Every row comes from one small tree of marks. The marks that hang from a mark follow it in brackets, in alphabetical order. Every link used is in the known rows. Which tree was each row made from?
Known rows:
furu[kivi[gazi]]: [-0.78  0.37  1.90  0.30 -0.25  0.13 -0.60 -0.66  2.10  0.42 -1.26 -0.69
  1.23 -0.02 -0.99 -0.96  1.54  0.08 -0.53  2.78  0.13  1.01  0.36  1.05
  0.28]
gazi[kivi[ladogo vurop] tazusa[lamaled]]: [ 0.76  1.00  2.47  2.10 -0.82  1.51 -1.56  0.61 -3.43  0.10  4.41 -3.23
  4.35 -1.29 -0.68 -0.80  2.23 -1.24 -0.36 -2.21 -0.08  3.24 -1.98 -0.83
 -3.38]
gazi[kivi[ladogo lamaled vurop] tazusa]: [ 0.81  0.56  2.18  1.38 -0.58  1.52 -1.28  1.59 -2.36  0.44  3.67 -2.29
  6.09 -2.44 -0.37 -1.71  3.49 -2.38 -1.34 -1.31  0.18  3.65 -1.97 -2.30
 -3.70]
gazi[kivi tazusa]: [ 1.65  0.34  1.95  0.98  1.22  1.78 -1.05 -0.26 -0.78 -0.03  1.80  0.04
  2.42  0.09 -0.03 -0.25  0.37 -1.94 -0.76 -0.96 -0.28  1.78 -1.20  1.24
 -1.76]
gazi[tazusa[kivi]]: [ 0.96  0.05  2.40  1.02  1.48  0.74 -0.44 -1.02 -1.51  0.45  1.26  0.45
  0.65  0.00 -0.33  0.05  0.05 -0.07 -0.96 -0.96 -0.08  0.51 -1.26  1.68
 -1.27]
tazusa[gazi kivi[ladogo]]: [-0.85 -0.71  1.57  1.97 -0.49  0.24 -0.99  1.50 -1.94  2.07  1.07 -0.41
 -0.30 -1.00  0.12 -0.80  1.08  3.14  0.45  1.48 -1.03 -1.44 -1.23 -0.87
 -0.95]
lamaled[tazusa[gazi kivi[ladogo vurop]]]: [-1.57 -0.74  1.68  2.78  0.89  0.97 -0.95  1.27 -4.49  1.84  3.44 -1.38
  0.61 -1.81 -0.82 -1.13  1.83  1.78 -0.82  0.74 -0.16 -1.18 -0.10 -0.37
 -1.97]
minuv[kivi]: [-0.89  0.43  1.57  0.14 -0.39 -0.34 -0.64 -0.65  1.13  0.54 -0.25  0.63
 -0.48 -0.34 -0.40 -0.79  0.06  0.89 -0.81 -0.26  0.15 -0.41 -0.38  1.58
  0.19]
tazusa[kivi]: [ 0.26 -0.49  1.34  0.88  0.04  0.01  0.04 -0.50 -1.34  0.73  0.02  0.22
 -0.63  0.13 -0.02  0.14  0.08  0.89 -0.55  0.36  0.24 -1.04 -0.53 -0.44
 -0.46]
tazusa[kivi[ladogo] lamaled]: [-0.75 -0.16  1.42  1.68 -1.70 -0.40  0.12  0.27 -3.07  1.04  1.26 -1.89
 -0.14 -0.01 -0.54  0.36  1.21  2.42  0.40 -0.12  0.12 -0.36 -2.68 -2.01
 -1.41]
gazi[kivi[ladogo] tazusa[lamaled]]: [ 0.74  0.73  2.24  1.90 -0.40  1.38 -1.08  0.43 -2.60  0.41  3.03 -2.11
  3.08 -0.15 -0.68 -0.16  1.57 -0.46  0.19 -1.33 -0.43  2.38 -3.22 -0.15
 -2.68]
vurop[furu[kivi[gazi[tazusa]]]]: [-0.11  0.75  2.57  0.96  0.72  0.27 -1.00 -1.55  2.96 -0.59 -0.04 -0.21
  2.67 -0.49 -0.70 -0.82  2.59 -0.23 -0.24  0.34 -0.79  2.33  1.15  3.48
 -0.43]
ladogo[furu[kivi]]: [-0.91  0.05 -0.70 -0.19 -0.31  0.21 -0.10 -0.89  3.28  0.44 -0.34  0.82
  1.86  1.13 -1.36 -0.70 -0.01 -0.61  0.44  0.36  0.57  0.14  3.20 -2.27
  0.13]
vurop[furu[kivi]]: [ 0.03 -0.15 -0.55  0.23 -0.06 -0.63  0.53 -0.88  2.38 -0.61 -1.51  0.49
  0.92  0.32  0.10 -0.28  1.48  0.32  0.59  0.21  0.02  0.84  2.59  0.07
  0.63]
ladogo[furu]: [-0.93  0.02 -0.80 -0.13 -0.48  0.32 -0.39 -0.36  1.84  0.24  1.12  0.51
  0.78  0.48 -0.92 -0.14 -0.57 -0.18  0.62 -0.90 -0.07 -0.75  1.77 -1.79
 -0.32]
furu[kivi[vurop]]: [ 0.10  0.31  0.22  0.08 -0.07  0.18 -0.26 -0.46  0.57 -0.20  0.02 -0.94
  2.31 -0.39 -0.54 -1.18  1.25 -1.01 -0.71  0.42  1.07  1.64  2.67 -1.08
 -0.07]
kivi[lamaled vurop[furu]]: [-0.12  0.09  0.13  0.16 -1.63 -0.82  0.30  0.63 -0.56 -1.03  0.82 -1.38
  2.43 -2.31  0.44 -0.70  3.20 -1.23 -0.32 -1.27  0.22  2.07  0.64 -1.34
 -1.20]
ladogo[furu[kivi[lamaled] vurop]]: [-0.25  1.06 -1.05 -0.20 -1.55 -0.37  0.51 -1.14  2.13  1.21 -1.49  1.16
  2.55  0.34 -1.37 -1.55  1.81 -1.81 -0.11  0.38  2.07  2.05  3.75 -4.73
 -0.02]
tazusa[gazi kivi[ladogo] lamaled]: [-1.04 -0.33  2.09  2.23 -1.65 -0.08 -0.91  1.28 -3.73  1.87  1.41 -1.94
 -0.79 -0.53 -0.15 -0.09  1.20  3.22  1.14  1.19 -0.66 -0.46 -3.26 -0.44
 -1.33]
kivi[ladogo lamaled vurop[furu]]: [-0.98  0.01 -0.25  0.68 -2.13 -0.87  0.13  1.52 -0.64 -0.52  1.80 -2.15
  3.51 -2.94  0.24 -1.22  4.18  0.15  0.03 -1.57 -0.18  1.70  0.70 -3.38
 -1.83]
lamaled[tazusa]: [-0.81 -0.38 -0.01  0.72  1.69  0.52  0.58 -0.38 -1.65  0.09  0.79  0.14
 -0.65  0.24 -0.82  0.30 -0.12 -0.58 -0.73  0.24  0.48 -0.70 -0.11  1.34
 -0.28]
tazusa[gazi kivi lamaled]: [-0.11 -0.30  2.49  1.87 -1.09 -0.16 -0.86  0.30 -3.58  1.27  0.57 -1.22
 -1.91  0.09  0.05  0.45  0.54  1.83  0.67  1.37 -0.26  0.02 -3.24  1.45
 -0.71]
kivi[gazi lamaled]: [-0.89  0.41  2.21  0.21 -1.49 -0.26 -0.51  0.74 -0.07  0.35 -0.31 -1.56
  1.28 -1.44 -0.65 -0.67  2.53 -0.82 -0.66  2.11 -0.11  1.55 -3.06  0.33
 -0.93]

Write each row's tree:
[-2.67  0.75  0.61  0.74 -1.68  0.11 -1.58 -0.04  2.09  1.00  3.08 -0.56
  2.61 -1.62 -1.68 -2.20  1.13  1.23 -0.51 -2.17  0.01 -0.64  2.82 -2.91
 -1.35]
minuv[kivi[ladogo[furu] vurop]]
[ 0.26 -0.28  1.47  1.33  0.29  1.23  0.13  0.86 -3.92  0.19  2.35 -1.73
  2.93 -1.46 -0.67 -0.79  2.58 -3.47 -2.04  0.37  1.42  1.82 -1.43 -1.24
 -2.60]
gazi[kivi[lamaled[tazusa] vurop]]
[-2.73  0.31  1.23  0.71 -2.62  0.05 -1.00  1.25  1.69  1.20  1.75 -1.54
  3.28 -1.65 -1.76 -1.40  2.71  0.29  0.20  0.97 -0.54  0.43 -1.25 -3.50
 -1.89]
kivi[gazi ladogo[furu] lamaled]
[-0.98  0.34 -0.31 -0.44 -1.65  0.09 -0.17 -0.07  1.72  0.25  0.65 -0.84
  4.16 -0.65 -1.53 -1.55  2.17 -2.56 -0.41  0.16  1.62  2.42  2.51 -4.01
 -1.25]
ladogo[furu[kivi[lamaled vurop]]]
[-1.94  1.43  0.20  1.27 -1.87  0.13 -1.34 -0.51  2.17  1.55  1.52 -0.26
  1.81 -1.02 -1.75 -1.83  1.76  1.53  0.23 -0.33 -0.22 -0.42  3.54 -3.95
 -0.53]
kivi[gazi ladogo[furu[vurop]]]
[-2.61  0.74  3.08  1.16 -1.41 -0.26 -1.78  0.18  1.70  1.29  0.87 -0.98
  0.71 -1.67 -1.18 -1.77  1.95  2.64 -0.87  1.05 -0.92 -0.61 -1.32  1.05
 -0.68]
minuv[kivi[gazi ladogo]]
[-0.79 -0.30  0.07  1.01  0.14 -0.32  0.82  0.30 -2.25 -0.93  1.69 -1.28
  1.87 -1.94 -0.35 -0.36  3.20 -1.80 -0.99 -1.16  0.71  1.32  0.46 -0.29
 -1.59]
kivi[lamaled[tazusa] vurop[furu]]
[-0.03  0.35  0.67 -0.25 -1.11 -0.24  0.34  0.35 -0.07 -0.16 -0.36 -1.35
  3.30 -1.17 -0.52 -1.42  2.75 -2.27 -0.96  1.09  1.62  3.08  0.53 -2.16
 -0.83]
furu[kivi[lamaled vurop]]
[-0.94  1.40  2.52  0.74  0.22  1.40 -1.96 -1.44  2.92  0.05  2.62 -1.00
  4.64 -0.76 -2.41 -1.91  1.80 -1.92 -0.76 -0.48  0.12  2.58  2.83  0.54
 -1.44]
ladogo[furu[kivi[gazi[tazusa] vurop]]]
[-1.83  0.81  3.69  0.31 -1.77 -0.67 -1.13 -0.05  1.11  0.85 -0.51 -0.88
  0.67 -1.73 -0.92 -1.49  2.37  0.04 -1.56  1.76  0.07  1.11 -3.44  1.91
 -0.66]
minuv[kivi[gazi lamaled]]
[ 0.89  0.11  2.69  0.81  0.51  0.40 -0.02 -0.29 -2.15  0.59  0.94  0.01
  1.72 -0.73 -0.36 -0.16  1.44 -1.24 -1.28 -0.12  0.42  1.83 -3.23  0.59
 -2.06]
gazi[tazusa[kivi[lamaled]]]
[-1.59  0.15  0.99  1.18 -1.09 -0.54 -0.47 -0.03  3.01  0.20 -0.44 -1.12
  2.26 -1.00 -0.70 -1.26  3.44  2.15  0.37  1.43 -0.94  0.48  1.77 -0.56
 -0.07]
vurop[furu[kivi[gazi ladogo]]]
[-0.10 -0.19 -0.10 -0.19 -1.10 -1.02  0.89 -0.10  1.76 -0.55 -2.01 -0.01
  2.02 -0.39  0.06 -0.54  3.03 -0.88  0.11  0.81  0.59  2.02  0.65 -1.07
 -0.01]
vurop[furu[kivi[lamaled]]]
[-1.88  1.00  1.85  1.11 -0.25  1.26 -1.94 -0.05  2.35  0.76  3.45 -0.81
  3.65 -1.07 -2.11 -1.25  1.42  0.58  0.29 -1.05 -1.32  0.49  0.19 -0.10
 -1.91]
kivi[gazi[tazusa] ladogo[furu]]
[-1.57  0.07  2.34  0.72  0.50  0.18  0.37 -0.25 -0.30  0.70 -0.79 -1.09
  1.68 -0.43 -1.90 -0.92  2.93 -1.62 -1.56  3.47  1.08  1.73 -2.00  1.21
 -0.72]
furu[kivi[gazi lamaled[tazusa]]]
[-0.97  0.00 -0.56  1.03 -1.28 -0.38 -0.22  0.75  0.04 -0.66  2.17 -1.56
  2.32 -2.09  0.25 -1.04  2.77  1.34  0.41 -2.27 -0.78  0.27  2.78 -2.40
 -1.22]
kivi[ladogo vurop[furu]]
[-1.07  0.42  2.06  0.81 -2.13 -0.71 -0.67  0.53  0.11 -0.81  1.17 -2.44
  2.56 -2.94 -0.09 -1.14  4.53 -0.81 -0.68  0.14 -0.43  2.34 -0.26 -0.10
 -1.49]
kivi[gazi lamaled vurop[furu]]
[-0.79 -0.35 -0.95  0.72 -0.62 -0.63  0.46  0.05  2.35 -0.11 -0.71 -0.15
  2.06 -0.34  0.02 -0.81  2.40  1.69  0.79  0.13 -0.37  0.40  2.80 -2.10
  0.15]
vurop[furu[kivi[ladogo]]]
[-1.56  0.57  3.57  2.40 -2.40 -0.06 -1.26  0.29 -3.22  0.98  2.86 -4.00
  1.17 -1.80 -1.27 -0.77  3.03  1.96 -0.47  0.57 -0.21  0.60 -2.31 -1.32
 -2.24]
tazusa[kivi[gazi ladogo vurop] lamaled]
[-1.84  0.68  1.61  0.47 -2.19 -0.58 -0.70  1.15 -0.52  0.75  1.73 -1.60
  2.89 -2.87 -0.64 -2.30  3.01  0.36 -1.38 -0.71  0.61  1.47 -1.05 -2.09
 -1.78]
minuv[kivi[ladogo lamaled vurop]]
[-1.74  0.56  2.14  0.73 -2.16 -0.12 -0.85  1.16  0.48  0.81  0.68 -2.94
  4.76 -2.44 -1.29 -2.44  4.68 -0.39 -1.06  2.20  0.59  2.86 -0.37 -2.62
 -1.60]
furu[kivi[gazi ladogo lamaled vurop]]
[-1.82  0.20 -0.61  0.22 -2.38  0.10 -0.49  1.46  0.22  0.55  2.97 -1.72
  4.33 -2.06 -1.31 -1.72  2.52 -0.79 -0.06 -1.30  0.37  1.15  1.13 -5.49
 -2.32]
kivi[ladogo[furu] lamaled vurop]
[-2.68  0.31  0.24  0.60 -1.36 -0.09 -1.04 -0.08  2.90  1.34  1.70  0.55
  1.42 -0.43 -1.57 -1.52  0.17  2.02  0.07 -1.41 -0.28 -1.53  1.50 -2.16
 -0.69]
minuv[kivi[ladogo[furu]]]
[-0.84 -0.29 -0.52  0.43 -1.64 -1.08  0.99  0.86  1.57  0.09 -1.12 -0.67
  3.13 -1.00 -0.12 -1.07  3.86  0.54  0.45  0.52  0.14  1.72  0.57 -3.08
 -0.65]
vurop[furu[kivi[ladogo lamaled]]]
[-2.00  1.42  0.20  0.54 -2.69 -0.85 -0.55 -0.27  1.84  2.04  0.57  0.81
  2.24 -1.39 -1.53 -2.51  2.15  0.81 -0.52 -1.31  1.07  0.40  2.13 -4.54
 -0.89]
minuv[kivi[ladogo[furu[vurop]] lamaled]]
[ 1.59  0.90  2.30  2.01 -0.57  0.96 -1.14 -0.57 -2.46 -1.37  3.39 -2.34
  3.18 -0.97  0.14  0.04  2.49 -1.84 -0.07 -3.10 -0.32  3.59 -0.38  1.34
 -2.76]
gazi[kivi[vurop[furu]] tazusa[lamaled]]
[-3.35  0.42  3.26  1.52 -0.68 -0.15 -0.79  0.54 -0.70  1.60  1.17 -1.36
  1.32 -2.08 -1.96 -1.70  3.25  0.89 -1.88  1.64  0.19  0.08 -3.71  1.38
 -1.66]
minuv[kivi[gazi ladogo lamaled[tazusa]]]
[-1.73  0.48  1.25  1.56 -1.68 -0.26 -1.28  0.71  0.70 -0.31  2.44 -2.59
  2.57 -2.82 -0.35 -1.39  3.74  1.70 -0.02 -0.74 -1.34  0.41  1.72 -0.97
 -1.36]
kivi[gazi ladogo vurop[furu]]
[-2.26 -0.54  0.34  2.06  0.35  0.98 -0.37 -0.19 -2.01  1.39  4.22 -0.76
  1.92 -0.81 -2.19 -0.94  1.14  0.70 -0.99 -1.50  0.57 -2.02  2.55 -3.67
 -2.42]
lamaled[tazusa[kivi[ladogo[furu] vurop]]]
[-1.73  0.76  1.78  0.08 -2.05  0.22 -1.08 -0.16  2.42  0.55  0.89 -1.85
  4.53 -1.39 -2.05 -2.03  3.25 -2.21 -0.77  1.54  0.92  2.48  1.48 -2.60
 -1.33]
ladogo[furu[kivi[gazi lamaled vurop]]]
[-0.96  1.36  3.22  1.30 -0.62  0.49 -1.22 -0.36  0.14  0.50  1.45 -2.60
  3.23 -0.24 -1.80 -0.88  2.54  0.47  0.18  0.86 -0.21  3.08 -2.42  1.60
 -1.44]
furu[kivi[gazi[tazusa[lamaled]] ladogo]]
[-2.76  0.34  0.75  0.18 -2.40 -0.54 -0.73  0.73  2.24  1.45  1.25 -0.06
  2.36 -1.20 -1.61 -1.78  1.59  0.74 -0.16 -0.69  0.25 -0.23 -0.63 -3.18
 -1.40]
minuv[kivi[ladogo[furu] lamaled]]
[ 0.72 -0.11  2.03  1.27 -1.28  1.04 -1.55  2.20 -2.73  0.93  1.69 -1.96
  2.81 -2.20  0.50 -1.50  2.70 -2.03 -0.61  1.54  0.06  2.56 -1.98 -1.05
 -2.28]
tazusa[gazi[kivi[lamaled vurop]]]
[ 0.90 -0.09  0.61  1.40 -0.72  0.65 -0.77  0.01 -0.53 -0.91  1.83 -1.16
  2.42 -1.28  0.75 -0.61  2.35 -0.97 -0.43 -1.47 -0.40  1.09  2.20 -1.17
 -1.41]
gazi[kivi[vurop[furu]]]
[-1.18  0.95 -1.39  0.34 -2.39 -0.40  0.10  0.45  0.76  1.56  0.92  0.12
  2.59 -1.02 -1.23 -1.60  2.08 -0.12  0.29 -1.14  0.89  0.75  2.44 -6.22
 -0.98]
kivi[ladogo[furu[vurop]] lamaled]
[ 0.69 -0.31  1.20  2.00 -0.76  0.83 -1.74  1.05 -1.06 -0.19  1.92 -1.16
  1.84 -1.90  1.07 -1.01  2.42 -0.18  0.29 -0.19 -1.12  1.09  1.48  0.38
 -1.40]
tazusa[gazi[kivi[vurop[furu]]]]
[ 0.10  0.03  2.36  1.25 -0.17  0.39 -0.10  0.59 -2.18  1.12  1.88 -0.70
  2.77 -1.34 -0.56 -0.70  2.34  0.22 -0.89 -0.39  0.09  1.38 -3.42 -1.43
 -2.65]
gazi[tazusa[kivi[ladogo lamaled]]]
[-3.66  0.79  2.71  0.76 -2.94 -0.38 -1.76  0.61  2.85  1.69  1.58 -1.02
  2.55 -1.93 -2.13 -2.21  2.71  1.27 -0.57  0.65 -0.46 -0.07 -1.56 -1.82
 -1.60]
minuv[kivi[gazi ladogo[furu] lamaled]]
[ 0.68 -0.28  1.56  1.70 -1.68  0.40 -1.33  1.93 -1.81 -0.02  1.49 -1.72
  2.84 -2.59  1.15 -1.27  3.88 -1.44 -0.05  0.31 -0.67  2.40 -0.51 -0.65
 -2.20]
tazusa[gazi[kivi[lamaled vurop[furu]]]]
[-0.94 -0.09  0.35  1.08 -2.44  1.01 -0.92  1.74 -0.38  0.94  3.38 -2.03
  5.49 -1.89 -0.98 -1.80  2.99 -1.73 -0.47 -1.00  0.35  1.48  0.49 -6.29
 -3.36]
gazi[kivi[ladogo[furu] lamaled vurop]]
[-2.52  0.35  2.16  1.57 -0.71  0.45 -0.52  1.38 -2.67  0.70  3.01 -3.12
  3.22 -2.88 -1.76 -1.63  4.02 -0.64 -1.70  1.10  0.42  1.33 -1.87 -1.04
 -2.43]
kivi[gazi ladogo lamaled[tazusa] vurop]
[-0.13  1.04 -1.08  0.54 -0.58 -0.33  0.41 -0.62  1.11  1.39 -1.18  0.45
  1.89 -0.09 -0.64 -1.76  1.78  1.05  0.01  0.54  1.18  1.11  4.03 -3.83
  0.56]
furu[kivi[ladogo] vurop]
